Each row comes from the steps of one walk. Every step used is in the known rows, and no mark comes twice. Write the walk behind each row, first mark first.
Known rows
luzivi-zema-lagat-lazivi-fase: [ 39  13  -6 -18  35 -12 -15 -12 -13 -10 -37  43  14  -5  15 -28 -18  43
  20]
lazivi-fase-zema-lagat: [ 28 -28 -31  18  55 -35 -11  -9  18 -13 -38  45  18   5  23  -7 -28   9
  16]
fase-lazivi: [-12 -17  -8  33 -11   8  26  43 -35 -76  14  -7   6 -23  20  32   5  15
 -47]
lagat-lazivi-luzivi-bobu-fase: [-52  53  11  -9 -46  39 -10  -6  28  51  66 -31 -35 -36 -23  10  36 -34
   1]
fase-lazivi-luzivi-zema-lagat: [-34 -50 -56  17   9 -26 -12  35 -54 -10 -61   1   2  71  13   9 -20   6
 -80]
sesed-lagat: [-28 -15  21   1 -26 -30  58  18  -2 -44 -11 -13  78   6 -13  -4  -8  -8
   8]
lazivi-fase: [ 52   7 -23  16  -1   3  11  37  10 -28  12  34  29 -21   6  14   2  -9
  -8]
bobu-lagat-lazivi-luzivi: [ 43 -31  15  -4 -18 -22  46 101  20   3 -56  -4  14 -11  -5   3  43 -15
  80]
lazivi-fase-bobu-luzivi: [ 84 -21  -1  22  -8   2  -9 -21 -29  35  55  26 -29  -6 -20  37  22 -20
 -36]
bobu-luzivi: [  6 -43   8   4 -29   4 -15  -7   0 -46   8 -18  -9  15   0  13   9 -18
   6]
zema-lagat: [-25 -57   3  28  -6 -59   5   6 -43 -59 -30  32  15 -16  24   8   7  -1
  22]
sesed-lagat-lazivi-fase-bobu-luzivi-zema: [ 66  29  31 -36   7  18  19 -58 -12  65  23  -8  19  33 -46 -17 -16  22
 -20]
bobu-luzivi-zema-lagat-lazivi: [ -7 -35  24 -29   9 -11 -42 -53 -23 -31 -42  -6 -22  31  11 -30  -9  32
  34]
luzivi-zema-lagat-lazivi-fase-bobu: [ 49  11  12   0  42 -29   4 -32 -63  40  -7  58  -5 -24  12 -10  -8  35
   4]
sesed-lagat-lazivi-fase: [ 48  50  31 -18  -6   0  48  29  29   7  16   6  65 -31 -38  -5   6  23
  28]
zema-lagat-lazivi-luzivi-bobu-fase: [-67  16   8   7 -41 -10 -29 -27  -5  50  42  -1 -44 -36 -20  12  41 -28
   7]
fase-lazivi-luzivi: [ -6 -15 -34  28 -22   6  12  86 -15  -9  -1 -23   1  21  -4  46  15 -13
 -66]
bobu-fase: [-44  13   8  15 -34  23  -6  -2   3 -57  31 -13  -6 -35   0   1   4 -17
  -6]
bobu-fase-lazivi-luzivi-zema: [ -50   27  -50    3  -17   56  -25   25   -5   -7   -3  -48  -22   53
  -12    6  -22   -7 -107]
lagat-lazivi: [ -1  19  46  -8  -6   0  23  29   3 -42   4 -11   9 -51  16  -3  13  22
  61]

Write each row's walk
[ 95  20  36   1  -2  13  -8 -17 -15  52  65  17 -43 -40 -27  27  33  11
  11]
lagat-lazivi-fase-bobu-luzivi
[ 55 -53 -24   9  22 -26 -35 -72 -65  32  -4  51 -27  43  -2   1 -14  -4
 -50]
lazivi-fase-bobu-luzivi-zema-lagat
[ 54  51  14 -18  53  26   6  16  65   3  -5   2  11 -26  14 -16 -21  36
  53]
lagat-lazivi-fase-zema
[ -6 -35 -10 -24  -7  25 -25 -39  -1 -50 -28 -26   1  64  20 -24 -27  -2
 -17]
bobu-luzivi-zema
[-92 -19 -37  15   1 -14 -34 -54  25  43   7  -5 -29  26   2  -3  -8 -48
 -22]
lazivi-luzivi-bobu-fase-zema-lagat
[-77  18 -29   1  -6  35 -16 -33  59  43  29 -37 -22  24   0  -2 -13 -54
 -27]
lazivi-luzivi-bobu-fase-zema
[-41 -52 -16   1  17 -40  -3 -25 -45 -60 -67  24  25  33  42 -28 -31   8
   0]
luzivi-zema-lagat
[ 65  44  15  -4   6  19  12  38  24  -8  22  21  12 -55  -2   8  16  23
  34]
lagat-lazivi-fase
[ 60  -9  -5 -27  22   5 -54 -46  -3   2 -25  24 -22  27  -5 -25  -8  36
   8]
bobu-luzivi-zema-lagat-lazivi-fase
[-38  17 -32  30 -39  36 -14  57  -2  -5  36 -42 -29   4 -28  41  17 -18
 -85]
bobu-fase-lazivi-luzivi
[-83  64  21 -31 -12  30  23 -39  79  77  33 -62  16  14 -41 -21  -9 -21
  11]
sesed-lagat-lazivi-luzivi-bobu-fase-zema
[-13 -20  43   6   0 -47   6  13 -32 -42 -19  20   0 -51  16  -1  20  29
  66]
zema-lagat-lazivi
[ 76  41  34  10  10  -2  30  18 -26  39  52  32  -7 -73  -6  22  24  17
  20]
lagat-lazivi-fase-bobu
[-52  20  14  -8  19 -10 -41   0  43  40 -27 -31 -37   5 -13 -15  -6   7
  43]
bobu-fase-zema-lagat-lazivi-luzivi
[ 82  25  19 -24  21  34 -18 -46 -20  52  27   8 -33  11  -8  -8  -5  23
 -12]
lagat-lazivi-fase-bobu-luzivi-zema
[-65  13 -29  14 -56  27 -12  -9  17  32  56 -18 -20  -1 -15  18  22 -65
 -44]
lazivi-luzivi-bobu-fase
[-83  17  -6   6   4  41   0 -77  41 -22  45 -20 -14 -21  24 -17 -25 -28
  -8]
luzivi-bobu-fase-zema
[ 42   8 -24   3  48  14   5  12  56 -16 -15  15  25   7  21  -7 -35   4
   8]
lazivi-fase-zema
[ -6  27   1 -38   7  18  -1  40  20  22 -50 -37  11  43   9 -25 -14   7
  23]
lagat-lazivi-luzivi-zema
[  2 -68 -47  41 -33  -6  57  66 -21 -11  -2  14   5   2   7  43  43 -40
 -48]
fase-lazivi-luzivi-bobu-lagat
[-25 -15  36  -6  48 -40   1 -12  11 -29 -47   1   0 -25  32 -23 -16  39
  84]
fase-zema-lagat-lazivi
[-17  26  60 -18 -21 -19  62  21   8 -27  -1 -26  63 -30 -20 -12   6  22
  53]
sesed-lagat-lazivi
[-33 -52 -40  -4   8 -44 -19  17 -28   6 -80   7  20  79  19 -13 -22 -18
 -17]
lazivi-luzivi-zema-lagat
